What can hang from each mark
Z553: Z555
Z479: Z979
Z467: Z979
Z979: Z467 Z479 Z555 Z565 Z612 Z647 Z934
Z555: Z553 Z979

Known rows, with every way that one mark hangs from another
Z979[Z467 Z479 Z555 Z647 Z934]: [-2.44 -0.41 -0.66 -3.14 -0.29  0.43  0.32 -0.72 -0.15 -1.82  1.87  0.95
 -0.78  0.25  2.40  0.05  1.92 -0.90]
Z479[Z979[Z467 Z555 Z565 Z612 Z647 Z934]]: [ 3.35  0.17  0.79 -0.86  0.72  1.87 -0.53  0.95 -0.48  0.68  0.81  0.52
  0.48  1.35  3.98  0.29  1.04  0.33]
Z553[Z555[Z979[Z647]]]: [-1.06 -0.65 -2.01  2.12 -0.29 -2.13  0.96  0.03  1.75 -1.80 -0.07  0.03
  0.83 -1.72 -4.17  0.91 -1.01  0.56]
Z555[Z553 Z979[Z479 Z647 Z934]]: [-2.66  0.11 -0.54 -1.07 -0.55  0.37  0.66 -1.17 -0.33 -1.24  1.91  0.04
 -1.89  0.10  0.92 -0.45 -0.27 -0.56]
Z467[Z979[Z479 Z612]]: [-1.32 -0.50 -0.85  0.32 -0.36 -3.55 -1.10 -0.99  1.01  0.15 -1.20 -0.30
  0.63 -0.47 -2.30  0.20 -0.32  1.14]
Z979[Z467 Z565]: [ 0.67  0.31  1.94  2.39 -0.26  0.10 -0.20  2.04  0.70 -0.91 -2.04 -0.86
  1.24 -1.47 -3.28  2.00  0.18 -0.14]
Z467[Z979[Z555 Z565 Z612 Z934]]: [ 3.22  0.08  0.85 -0.67  0.29 -0.28 -0.44  1.64  0.05  1.92 -1.40 -0.78
  0.70  1.03 -1.87 -0.87 -0.01  0.87]
Z479[Z979[Z467 Z555[Z553] Z565 Z647 Z934]]: [ 2.20 -0.11  0.56 -1.14  0.26  2.47 -0.65  0.64 -0.54 -0.56  1.60  0.93
 -0.85  0.95  2.44  1.34  0.86  0.37]
Z467[Z979]: [ 0.06 -0.69 -0.26  1.66 -0.59 -3.84 -0.91  1.13  2.16 -1.24 -2.04 -0.66
  1.26 -1.41 -6.64  1.89 -0.25  1.70]
Z479[Z979[Z555 Z565 Z612 Z647 Z934]]: [ 3.81  0.29  0.18  0.20  0.55  0.21  0.00  1.44  0.41  0.77 -0.15  0.02
  0.96  1.63  1.81  0.42  0.63  0.66]
Z553[Z555[Z979[Z467 Z479 Z612 Z647]]]: [-3.00 -0.60 -2.16 -0.07  0.10 -0.13  0.44 -2.60 -0.29 -0.46  1.76  1.02
 -0.25 -1.23  2.03 -0.99 -0.51 -0.38]
Z553[Z555[Z979[Z479 Z612]]]: [-1.43  0.05 -2.68  2.30 -0.14 -2.20  0.51 -0.56  1.31 -0.18 -0.80  0.35
  0.03 -0.90 -2.10 -1.05 -1.26 -0.23]
Z979[Z467 Z479 Z565 Z612 Z647 Z934]: [-2.39 -0.14  1.01 -2.25  0.13  2.16  0.14 -2.08 -1.63  0.12  0.73  0.27
 -0.06 -0.19  4.35 -0.84  1.07 -1.11]
Z553[Z555[Z979[Z479 Z565 Z612 Z647 Z934]]]: [-1.22 -0.32 -1.41 -0.76  0.51  1.30  1.26 -2.24 -1.18  0.88  0.21  0.79
 -0.04 -0.10  1.63 -2.46 -0.74 -1.02]
Z979[Z467 Z479 Z647 Z934]: [-4.12 -0.71 -0.73 -2.40 -0.49  0.18  0.17 -1.89 -0.12 -2.58  1.10  0.91
 -0.54 -0.97  1.71  0.21  1.75 -0.88]
Z467[Z979[Z555[Z553] Z565 Z612 Z647 Z934]]: [ 1.09 -0.31  0.61 -2.43 -0.07  0.95 -0.65 -0.40 -1.31  1.87  1.40 -0.66
 -0.65  1.04  1.20 -0.29 -0.32  0.94]

Rows
[-1.42 -1.15  0.67 -2.65  0.23 -0.10 -0.01 -1.92 -0.99  0.08 -0.82  0.44
  0.66 -0.07 -1.05 -0.33  0.63  0.28]
Z467[Z979[Z479 Z565 Z647 Z934]]
[ 1.10  1.04  1.92  2.22 -0.10  0.74  0.31  0.86 -0.76  1.47  0.72 -2.06
  0.20  0.03  0.36  0.80 -1.79  0.48]
Z555[Z553 Z979[Z565 Z612 Z647]]
[ 3.59  0.64  0.37  0.24  0.24  2.30 -1.26  1.46 -0.21  0.92  0.61  0.60
 -1.30  1.30  2.76  0.18  0.33  0.22]
Z479[Z979[Z467 Z555[Z553] Z565 Z612 Z934]]
[-0.34 -0.07 -2.66  1.72 -0.23 -0.97  0.66  0.37  1.57 -0.59 -0.70  0.26
 -0.42 -1.08 -2.63 -1.66 -0.94 -0.20]
Z553[Z555[Z979[Z612 Z934]]]
[-2.08 -0.23  1.47 -0.22  0.02  0.61  0.23 -0.87 -0.89 -0.92 -0.24  0.07
  0.91 -0.91  0.65  1.43  0.72 -0.60]
Z979[Z467 Z479 Z565 Z647]
[-1.53  0.20  1.73 -1.99  0.20  3.80  0.42 -1.24 -2.51  0.06  1.94  0.21
 -1.59  0.13  3.35 -0.96 -0.04 -1.30]
Z555[Z553 Z979[Z467 Z479 Z565 Z647 Z934]]
[ 1.76 -0.10  0.48 -2.07  0.40 -0.08 -0.36  0.12 -0.77  2.12 -1.10  0.01
  0.10  1.62 -0.02 -1.71  0.27  0.02]
Z467[Z979[Z479 Z555 Z565 Z612 Z934]]
[ 0.59 -0.51  0.51 -3.50  0.46  0.27 -0.03 -1.23 -1.53  2.01  0.44  0.08
  0.35  1.52  2.04 -1.39  0.51  0.31]
Z467[Z979[Z479 Z555 Z565 Z612 Z647 Z934]]
[-3.49 -0.16 -0.22 -0.55 -0.45 -0.97 -0.32 -1.96  0.02 -1.03  1.30 -0.09
  0.27 -0.96  2.75  0.86  0.73 -0.30]
Z979[Z467 Z479 Z612 Z647]
[ 1.32  1.08  1.80  0.64  0.06  3.60 -0.15  1.19 -1.29  1.22  0.66 -0.97
 -1.48  0.00  1.65 -1.11 -0.88 -0.53]
Z555[Z553 Z979[Z467 Z565 Z612 Z934]]
[ 2.35  0.50 -1.97  1.14 -0.53 -1.23 -1.12  1.48  1.93 -0.36  0.54  0.37
 -1.42  1.14  0.40  0.55  0.17  0.88]
Z479[Z979[Z555[Z553] Z612 Z934]]
[-2.71 -0.77 -2.57  0.91 -0.16 -2.04  1.02 -1.41  0.96 -1.51  0.18  0.70
  0.37 -1.31 -2.36  0.08 -0.72 -0.11]
Z553[Z555[Z979[Z479 Z647]]]
[ 2.65  0.09  1.06  0.62  0.16  0.97 -0.89  1.32 -0.12 -0.33  1.17  0.35
 -0.03  0.54  1.17  2.81  0.18  0.96]
Z479[Z979[Z467 Z555[Z553] Z565 Z647]]
[-1.58 -0.09  1.01  0.69 -0.18 -1.18  0.60 -0.40  0.04 -0.71 -1.21 -0.50
  1.44 -0.59 -1.58  1.75  0.20 -0.34]
Z979[Z479 Z565 Z647]
[-2.50  0.26 -0.33  0.84 -0.54 -1.32 -0.68 -0.57  0.83 -0.91 -0.18 -0.09
 -0.04 -0.99  0.71  0.58  0.58 -0.40]
Z979[Z467 Z479 Z612]
[-0.13  0.07 -1.38  0.57  0.42  0.92  1.03 -0.96 -0.37  0.98 -1.34  0.74
 -0.28 -0.10 -0.52 -2.76 -0.89 -1.12]
Z553[Z555[Z979[Z479 Z565 Z612 Z934]]]
[ 0.11  0.99  0.57  2.20 -0.56  0.45 -0.58  1.23  0.45  0.05  1.19 -1.37
 -1.14 -0.74  0.02  0.54 -1.23  0.26]
Z555[Z553 Z979[Z467 Z612]]
[ 1.28  1.08  1.27  0.76  0.45  1.22  0.72  0.77 -0.66  1.51 -1.39 -0.76
 -0.04  0.89  0.55 -1.99 -0.51 -0.96]
Z555[Z979[Z479 Z565 Z612 Z934]]
[ 5.24  0.58  0.73  3.46  0.36 -1.88 -0.33  3.91  1.98 -0.04 -2.64 -0.31
  1.71  0.92 -3.94  2.41  0.03  1.09]
Z479[Z979[Z555 Z565]]
[ 0.32 -0.48 -0.70 -0.40 -0.25 -3.56 -0.54  0.89  1.20 -0.29 -1.00  0.04
  0.52  0.35 -3.97  0.83  0.24  1.02]
Z467[Z979[Z479 Z555]]
[ 1.04  0.69  1.50  0.72  0.38  0.98  1.01  1.41 -0.29  0.28 -1.93 -0.39
  0.04  0.54 -1.83 -1.02 -0.26 -0.98]
Z555[Z979[Z479 Z565 Z934]]
